Each row comes from the steps of one path. Every step used is in the known rows, and no mark comes twice. Write the path behind each row, first mark first.
Known rows
Z > F > X > P: -16.3  2.5  1.9  -7.5  33.3  37.9  -2.7  18.6  -4.2  -17.1  18.4  22.5  23.3  -12.6  1.5  -14.7  -2.3  0.6  12.9  19.9  19.9  3.5  -11.8  -58.5  -12.5
Z > J > H: -14.8  16.3  -10.7  -23.9  25.0  18.4  18.7  -16.3  9.7  -26.1  -34.6  11.2  19.4  67.5  -34.3  29.6  -1.6  6.9  -8.4  -30.8  3.9  -22.3  -46.4  -5.2  8.2
Y > P > X > F > Z > J: 42.2  0.8  -19.4  -15.5  16.5  -4.3  -30.5  19.5  20.1  -16.9  -11.4  -18.4  -24.1  5.8  -5.3  20.6  -9.3  11.8  -5.4  35.4  -42.1  14.4  38.1  -0.2  -12.6
F > Z > L > W > P: 4.9  18.0  -19.9  19.9  -15.4  4.2  28.5  -27.3  -25.5  42.1  -4.8  -6.1  -12.1  -46.8  22.9  -17.2  7.7  -7.4  9.5  -66.9  36.5  -27.4  35.8  -7.6  -1.2
F > X > P: -3.5  12.5  -12.5  -3.1  16.7  56.5  8.4  4.0  11.4  -12.8  0.3  15.7  22.0  -30.1  -4.9  -6.1  -23.7  1.8  -30.9  22.6  21.9  7.9  -41.8  -52.3  10.1
Y > P > X > F > Z > L: 38.1  -18.8  -14.7  7.4  -11.1  -31.9  -43.1  -1.2  18.2  2.4  -1.9  -26.5  -25.0  -30.5  5.1  16.0  7.2  38.4  -16.0  25.3  -20.0  15.4  65.4  -19.3  -27.8
J > H: -17.6  12.4  0.0  -14.6  9.3  6.9  21.1  -19.5  9.1  -5.0  -28.3  15.1  31.3  41.3  -22.8  32.1  -3.8  2.1  -34.5  -23.1  -3.0  -24.6  -46.5  -3.5  -4.7
P > X > F > Z: 30.0  4.4  -1.1  0.9  -12.8  -43.6  -23.6  13.7  1.7  11.6  -6.0  -6.4  -22.8  22.6  -4.3  25.1  2.1  -6.6  -11.8  41.4  -40.1  10.5  12.3  18.8  -6.9
P > Y: 6.7  -9.8  4.4  2.2  -7.0  18.3  15.3  -19.0  19.1  -28.9  -5.3  12.9  24.6  -18.6  -2.9  39.4  -22.0  -19.0  -19.3  -7.5  19.3  -24.3  -27.2  25.1  5.0
X > F > Z > L > W: 30.6  -3.4  4.3  13.2  -24.1  -44.9  -1.7  -31.2  -14.0  33.6  8.3  -18.5  -43.8  -5.5  4.4  -11.3  -24.0  20.1  -1.4  -44.2  -2.8  -27.7  34.4  -23.6  -8.5
P > X > F > Z > J: 27.8  9.2  -10.2  -10.0  -5.6  -23.1  -19.9  16.5  8.8  -10.6  -12.6  -3.9  -31.6  45.1  -15.5  10.5  6.0  -6.7  16.4  33.2  -33.2  16.2  7.3  19.9  9.5
X > P: 9.0  9.6  9.4  -26.8  12.2  38.6  12.7  8.5  9.9  -23.7  7.3  16.0  15.5  -9.2  5.5  3.8  -4.6  -19.3  -26.3  -7.6  13.7  -13.2  -25.3  -34.8  9.1
W > P > X > F > Z > J: 32.8  15.8  -29.8  -11.3  1.9  -6.4  -2.3  37.3  -8.4  1.0  -34.2  -0.9  -23.4  29.7  6.5  -0.3  38.1  0.0  35.0  5.4  -30.2  10.5  21.5  28.0  7.6
J > Z: -23.1  16.2  10.9  -31.0  9.5  18.4  18.5  8.5  -5.3  8.6  3.0  -9.8  24.8  15.4  -15.7  23.7  -4.9  -20.8  -22.0  -7.9  1.0  -31.0  -39.7  4.7  4.4
L > W > P > X > F > Z > J > H: 51.3  32.1  -35.8  0.0  11.7  -20.4  -23.0  19.8  -17.5  30.3  -58.7  5.7  -41.0  23.9  6.3  -9.7  23.1  25.3  27.5  -61.5  -54.3  3.6  4.2  41.7  20.8
Y > P > X > F: 32.3  12.5  5.5  -3.5  9.1  -9.5  -11.7  31.3  33.5  -36.0  -7.7  12.5  -2.6  -12.0  15.7  21.2  -2.4  31.3  -36.1  26.9  -36.7  -0.1  8.8  -1.0  -1.9
J > Z > F > X > P > Y: 7.6  -9.0  -1.7  -14.8  41.4  53.0  -38.6  26.1  -5.8  3.2  3.6  0.6  28.6  -48.4  -12.1  -0.1  -1.5  -5.4  26.1  3.0  1.8  8.3  -13.6  -16.9  -11.6
W > P > X: -9.5  27.6  -12.9  9.0  -3.1  15.1  23.4  32.7  5.1  -11.8  -20.2  39.9  14.6  -15.3  27.6  13.0  40.5  -15.2  -3.9  3.3  6.2  5.6  -19.7  39.5  15.0
J > Z > L > W > P > X: -6.4  45.9  -10.7  28.5  -1.7  5.2  -8.2  15.4  -16.2  31.2  -21.2  15.3  -12.7  -51.6  15.2  -11.8  43.6  6.0  15.1  -59.8  9.7  -3.1  -2.0  36.9  28.1
W > L: -54.5  -2.4  24.5  4.4  -10.5  24.7  33.3  -17.7  4.8  -24.4  38.3  17.8  18.1  21.1  -7.6  8.7  -34.2  -9.9  -6.0  -5.4  24.4  -3.7  -39.3  23.5  11.4
L > Z: -40.7  -20.9  23.1  -3.1  -18.5  -7.4  39.0  -14.4  3.8  -1.1  2.6  -7.6  31.8  15.3  5.3  -8.6  -1.7  -29.5  -27.9  32.9  20.5  4.0  -33.9  -5.7  3.2
J > Z > F > X > P: -19.7  11.0  0.2  -26.3  47.3  50.4  -20.9  34.9  -18.6  12.0  14.1  3.2  31.5  -17.5  -15.2  -16.4  -0.2  -7.7  19.7  13.7  7.6  -0.4  -21.1  -52.7  -10.1

Which path is each row?
51.1  0.9  -5.5  27.4  -11.2  -46.6  -45.2  -12.3  5.3  13.5  -1.1  -19.7  -48.0  -61.8  12.1  4.5  -19.2  35.0  -16.4  -14.3  -24.9  10.3  63.7  -13.1  -2.8 -> Y > P > X > F > Z > L > W
41.2  -9.5  -15.9  -10.5  3.9  -26.8  -30.6  21.6  16.7  -1.0  2.5  -16.1  -19.6  -17.9  7.6  26.0  -8.9  6.6  -30.7  41.6  -48.0  6.4  37.6  -2.4  -16.4 -> Y > P > X > F > Z
-72.3  -33.7  24.0  2.2  -17.9  1.7  36.7  -21.6  -5.2  -8.9  36.9  -3.6  27.7  18.7  -7.2  -26.5  -25.4  -14.3  -13.5  21.8  27.0  25.0  -40.8  27.1  8.5 -> W > L > Z
10.7  23.5  -27.0  43.3  -17.2  -14.0  -11.6  -16.3  -18.5  34.7  -10.2  12.9  -34.7  -59.3  26.4  -6.8  30.0  -9.2  10.9  -38.7  18.2  10.4  37.3  20.9  10.6 -> F > Z > L > W > P > X
37.3  10.9  2.1  39.1  -25.0  -59.0  -36.7  -16.9  -1.5  26.9  1.7  -6.7  -58.9  -19.5  5.1  -6.0  -0.1  15.7  1.7  -9.3  -21.0  6.7  35.3  3.2  7.9 -> P > X > F > Z > L > W
-90.9  -37.5  43.5  3.0  3.3  -5.2  29.3  -15.3  -19.7  -12.5  57.1  3.6  27.1  33.6  7.0  -28.8  -4.2  -17.7  28.9  29.0  24.3  18.7  -8.6  18.4  -9.5 -> W > L > Z > F
-71.4  -27.2  14.4  -9.4  -6.0  23.3  35.6  -25.7  -1.8  -29.5  28.1  -5.7  17.3  43.9  -19.1  -27.9  -25.7  -15.2  13.3  15.9  27.2  25.0  -34.6  27.2  21.3 -> W > L > Z > J
7.7  -11.8  -2.8  0.3  28.2  47.4  -19.8  4.0  8.4  -27.9  6.0  16.4  20.8  -45.0  8.1  4.9  -9.3  1.0  18.3  9.7  18.2  11.5  -2.4  -27.3  -16.2 -> Z > F > X > P > Y
-8.5  10.5  -12.7  -25.1  10.8  15.9  20.4  -23.3  0.9  -11.7  4.7  -11.5  6.1  40.9  -28.0  25.9  -22.0  -38.2  1.3  12.2  16.8  -11.2  -4.2  -12.9  -3.7 -> F > Z > J
33.2  26.6  7.0  37.4  -23.2  -24.3  2.1  22.1  -2.9  4.4  -28.4  27.7  -37.3  -37.8  41.8  -24.8  37.1  46.6  22.6  -58.3  -8.4  -7.1  20.4  29.2  20.6 -> Z > L > W > P > X > F
45.5  33.9  -29.1  9.5  -0.8  -15.2  -7.3  25.5  -13.6  15.9  -28.3  16.4  -48.2  -2.0  18.9  -16.2  14.6  5.0  33.5  -39.3  -30.3  4.5  16.8  41.5  23.3 -> L > W > P > X > F > Z > J
13.6  13.3  23.7  4.8  -12.1  -29.7  -8.5  35.9  14.2  -19.4  -8.9  24.3  -15.6  27.5  3.6  13.8  14.2  10.6  -19.1  25.6  -32.7  -2.8  -16.0  21.1  12.6 -> P > X > F
21.8  -6.9  5.5  -16.2  -13.2  -25.1  9.9  1.9  -8.0  25.3  2.6  -18.9  -10.1  37.7  -4.0  16.1  -16.2  -6.5  -17.9  13.1  -20.2  -29.3  9.6  -9.4  -18.5 -> X > F > Z
-45.8  -64.6  12.9  17.4  12.6  31.8  -22.2  -9.0  -4.4  -15.3  43.7  -6.8  24.6  -47.5  3.4  -45.0  -27.6  1.8  37.8  31.1  23.5  59.9  -6.1  3.4  -5.4 -> W > L > Z > F > X > P > Y
20.4  -7.1  1.7  17.8  -26.3  -47.0  -35.9  -4.1  2.4  16.7  -10.1  -18.2  -29.5  11.1  -3.8  7.8  27.8  18.7  5.4  30.4  -14.9  15.7  36.9  -0.3  -9.0 -> P > X > F > Z > L
35.7  -9.8  4.2  -11.1  3.1  42.7  -9.3  -6.7  24.7  -33.4  -2.5  15.3  13.6  -34.3  9.7  24.8  -12.2  -14.5  -17.2  -22.5  10.1  -7.1  -14.0  -1.0  9.8 -> X > P > Y
-73.1  -33.0  7.1  -15.5  5.1  16.5  22.2  -34.7  -4.1  -11.5  -1.9  -15.8  28.7  66.3  -36.1  -18.7  -19.5  14.2  2.2  -11.4  12.1  32.4  -52.0  29.1  16.7 -> W > L > Z > J > H
-13.3  -6.8  -2.5  4.3  -18.3  -7.8  5.4  -43.8  -0.7  18.5  12.5  -29.6  5.9  2.4  -15.3  11.3  -0.6  -13.0  -8.8  3.7  35.6  -9.4  25.7  -26.7  -18.1 -> F > Z > L
-42.1  -11.6  7.0  -17.5  1.3  7.2  37.7  -13.5  10.9  -22.6  0.7  -15.5  25.8  37.1  -9.6  -10.0  -2.1  -22.6  -3.4  21.4  27.0  6.0  -33.4  -4.6  11.6 -> L > Z > J
-46.0  12.8  4.2  -8.2  34.6  18.8  2.6  26.7  -16.1  15.1  20.9  3.9  35.8  5.9  -20.2  0.6  -1.4  -13.4  21.1  26.7  5.5  -11.2  -28.9  -22.3  -17.3 -> J > Z > F > X
35.2  4.2  -14.7  9.7  -24.4  -25.1  21.2  -7.9  -28.3  47.9  -16.4  -11.4  -30.3  -21.8  28.0  -36.2  14.1  25.9  17.7  -69.5  5.2  -35.0  51.2  -9.7  -5.5 -> X > F > Z > L > W > P
18.0  -20.6  4.8  -6.4  -27.1  -34.0  -3.6  -22.4  -3.3  24.0  -1.2  -39.4  -13.1  24.0  -8.6  -1.1  5.5  16.4  -0.3  -5.3  4.1  -26.3  35.0  -31.9  -28.3 -> X > F > Z > L
-57.7  -24.3  30.3  -6.8  9.8  -19.8  26.6  -5.9  -6.0  -6.7  26.5  -1.7  37.5  30.6  14.7  -11.3  17.2  -26.6  17.5  32.5  18.1  -3.4  -4.5  -12.6  -16.9 -> L > Z > F
